Each row was made from one walk, in order. Every step used is in the known rows, and no mark comes twice. Write each row's walk.
Known rows:
z, j: [ 3.824 -0.534  3.021  1.242 -3.610 -2.973 -3.797  1.162  0.419 -0.176
  0.158 -0.432 -0.552  0.443  0.871  0.020 -2.077  2.212  0.360 -6.113]
r, l, n, j: [ 6.083 -5.013  3.718  2.046 -4.338 -4.851 -0.966  0.803 -1.811 -4.133
 -0.430 -4.271 -2.323  1.492  1.109  1.551 -2.867 -1.754 -1.899 -0.787]
z, j, n: [ 2.825 -2.537  1.179  2.871 -2.172 -4.283 -3.829  2.241 -1.271  1.153
 -0.346 -0.856  0.532  0.825  1.187 -0.923 -4.414 -0.312  1.503 -2.820]
n, j: [ 4.128 -3.189  3.968  0.649 -3.873 -2.091 -1.793  1.351  1.285 -1.447
 -1.664 -2.554 -1.801  0.754  1.579  3.431 -1.483  3.505 -1.583 -6.406]
r, l, b, d: [ 1.316 -1.782  5.474  0.266 -5.286 -4.039  0.980 -0.355  2.352 -1.221
 -2.014 -2.785 -2.342 -1.945 -1.696  1.715 -4.588 -0.217  1.992  0.066]
d, r, j: [ 2.874 -1.020  1.852  0.983 -3.375 -3.926 -3.628 -1.159 -0.833  1.140
  2.027  0.537 -0.531  0.103 -0.431  0.718 -2.434  0.074 -1.914 -5.250]
l, b, d, r: [ 3.171 -3.328  4.034 -1.009 -0.649 -1.625 -0.228 -1.546  2.722 -0.240
 -0.701 -2.476 -1.915 -1.869 -1.467  3.205 -4.267  4.023 -0.404  0.492]
d, r, l: [ 4.505 -3.196  1.384  1.023 -4.393 -3.336 -1.411 -1.276 -2.046 -1.674
  0.572 -1.719 -1.879  1.702 -3.475 -0.291 -3.602 -0.002 -0.098 -2.697]
r, j, z, v: [ 1.222 -0.575  1.084  1.091 -8.341 -4.893 -5.141  7.677  1.480  4.257
  0.792  5.253  3.145 -1.138 -0.076 -0.305 -3.433 -2.494  3.661 -2.563]
l, n: [ 4.312 -3.882  4.005  1.251 -3.634 -4.897 -2.896  3.821 -0.063 -2.675
 -0.498 -1.340  0.369 -2.097  1.180 -1.747 -0.167 -0.602 -2.442  0.700]
b, l, n, j: [ 6.653 -4.428  5.457  1.631 -3.624 -4.296 -1.109  0.169  1.627 -4.163
 -2.429 -3.140 -2.128 -1.720  1.368  2.067 -2.768  2.461 -3.696 -1.249]
n, j, r, l, b: [ 2.511 -5.344  4.317  0.142 -2.837 -1.530  1.599  0.166  1.014  1.798
 -1.031 -4.674 -2.410  0.027 -2.891  3.233 -6.459  0.622  1.949 -3.572]
l, r, j: [ 2.971 -1.353  2.299  1.101 -5.355 -3.838 -3.191  1.270  2.063 -0.130
  1.925  1.220  0.446 -0.234  0.457 -1.408 -2.359 -0.110 -0.872 -5.699]
r, l: [ 2.605 -1.785  3.325  1.357 -7.052 -4.581 -1.271  1.449 -0.464 -1.829
 -1.185 -1.364 -1.239  0.115 -1.843 -1.096 -2.260 -1.222  0.962 -3.812]
b, d, r, l, n, j, z: [ 6.307 -6.760  3.363  3.288 -3.565 -1.414 -0.298 -1.566 -1.292 -3.800
  3.018 -0.224 -1.668  3.083 -0.726  4.275 -6.091 -0.030 -1.136  3.510]
n, j, z, v: [ 4.266 -4.218  1.196  0.539 -6.306 -1.657 -3.290  7.267  2.090  1.672
 -1.043  1.686  1.191  1.056  0.230  3.271 -3.792  2.230  2.833 -2.723]
n, j, r: [ 3.119 -5.210  4.556  1.745 -3.405 -0.148 -0.768  1.343  1.846  0.317
 -0.769 -1.357 -0.616 -1.017 -0.030  2.019 -3.244  4.005 -1.699 -5.765]
d, r, l, n: [ 6.522 -5.270  1.699  1.649 -2.945 -4.977 -1.822 -0.153 -3.373 -3.255
  1.488 -2.549 -1.385  1.080 -2.166 -1.732 -3.279 -2.332 -2.055  2.303]
d, r: [ 4.477 -3.359  1.896  0.221 -2.413 -2.109 -2.640  0.260 -0.263 -0.776
  0.227 -1.004 -0.894  0.103 -1.744  0.376 -1.937  3.029 -1.609 -3.290]
b, l: [ 3.075 -1.024  5.178  0.844 -6.342 -4.041 -1.353  0.930  2.952 -1.796
 -3.335 -0.246 -1.023 -3.243 -1.671 -0.494 -2.156  2.908 -0.726 -4.125]
d, r, l, n, j, z, v: [ 8.225 -7.753 -0.904  1.556 -4.175 -3.282 -2.746  4.194 -2.570 -0.746
  1.783 -0.404 -0.036  3.459 -1.863  2.069 -6.355 -1.669  1.401  3.822]

Write each row's walk:
[ 2.068 -5.157  6.272  1.336 -3.558 -0.986  2.602 -1.655  2.998 -0.080
 -1.509 -3.632 -2.979 -1.495 -1.552  4.072 -7.247  2.159  0.895 -1.563] | n, j, r, l, b, d
[ 2.303 -0.709  3.055  1.858 -7.728 -2.942 -2.148  1.432  3.944  0.751
  2.124  5.146  1.253 -0.472 -2.631 -0.439 -4.955 -0.006  1.912 -4.224] | b, l, r, j, z
[ 1.859 -1.912  3.395 -1.001 -4.491 -4.624 -0.033  1.660  0.523  0.507
 -1.926 -3.715 -1.773 -0.418 -3.050  0.927 -3.799 -1.703  3.170 -2.021] | r, l, b
[ 1.178 -1.276  3.293  2.489 -5.084 -1.732 -2.819 -0.720  1.291  1.423
  3.711  5.186  0.770  0.045 -0.614  2.618 -4.336  0.559  0.060 -1.816] | b, d, r, j, z
[ 4.069 -3.070  3.542  2.120 -5.076 -2.680 -0.547 -3.143 -0.261 -3.401
  0.350 -0.715 -2.498  0.047 -2.205  0.501 -4.435  1.512 -1.168 -0.564] | b, d, r, l
[ 4.708 -4.489  3.391  3.761 -3.771 -3.938 -2.248  0.860 -2.182 -0.985
  2.474 -0.917 -0.112 -0.354 -1.220 -3.553 -5.159 -2.489 -0.107 -0.088] | z, j, r, l, n
[ 0.454 -3.801  6.115  1.218 -4.785 -2.100  1.846 -0.136  2.911  0.324
 -1.160 -1.627 -1.439 -3.593 -3.079  0.193 -6.392  0.371  1.915  0.494] | j, r, l, b, d
[ 0.737 -3.128  2.354  1.412  0.034 -4.840 -1.288 -1.671  0.462  2.979
  0.665 -1.376 -0.581 -1.691  0.042  2.602 -6.991 -1.251  0.248  1.820] | l, b, d, r, j, n
[ 1.948 -3.092  0.617  2.717 -3.742 -5.273 -3.208  2.351  0.317  1.074
  1.361  0.854  1.448  0.041  0.688 -2.245 -4.567 -2.547  0.134 -2.271] | l, r, j, n
[ 3.762 -3.564  1.609 -1.374 -1.740 -3.361  0.023 -1.001 -0.951  0.624
 -0.178 -4.211 -2.420  1.208 -4.699  1.702 -5.077 -0.496  2.101 -1.167] | d, r, l, b
[ 1.718 -3.588  3.932  2.456 -6.535 -2.760 -0.423  1.602  0.048 -0.096
 -0.183 -0.049 -0.252 -1.655 -3.457 -2.595 -3.964 -0.605  0.732 -3.251] | j, r, l
[-0.179  0.249  3.185  1.672 -6.968 -3.578 -3.532  3.816  1.085  2.928
  2.411  4.679  1.986  0.049 -0.357  0.952 -2.263 -2.206  2.195 -5.040] | r, j, z
[ 3.348 -5.085  4.198  2.581 -5.396 -1.401  0.372  0.015  0.092 -0.539
 -0.385 -2.099 -1.790  0.579 -1.726  1.225 -4.875  1.220 -0.275 -5.279] | n, j, r, l
[ 6.865 -5.538  2.679  1.508 -6.063 -3.924 -2.574  6.342  2.540 -0.978
 -2.133  0.958  0.774 -1.562  0.001  1.783 -4.918  1.104  0.776  2.368] | b, l, n, j, z, v
[ 0.380 -1.483  3.438  0.000 -2.592 -1.835 -1.400 -0.601  2.443  3.664
  3.048  2.695  0.259 -0.386 -1.711  4.729 -5.826  0.043  2.285 -0.279] | l, b, d, r, j, z
[ 5.032 -7.092  4.833  2.343 -1.936 -1.739 -1.330  2.428  0.550 -1.399
  0.200 -2.258 -0.197 -1.762  1.236  0.551 -2.782  1.766 -3.571 -0.902] | l, n, j, r
[ 1.643 -1.559  1.730  1.493 -6.327 -2.165 -3.434  3.522  2.434  1.717
  3.954  4.760  2.209  1.302 -1.154 -0.380 -3.405 -1.193  2.191 -4.370] | l, r, j, z
[ 5.704 -6.503  6.110  2.831 -3.016 -2.486 -0.173  0.498  2.083 -2.329
 -1.569 -1.882 -1.128 -3.443 -0.142  0.581 -4.214  2.921 -3.784 -0.783] | b, l, n, j, r
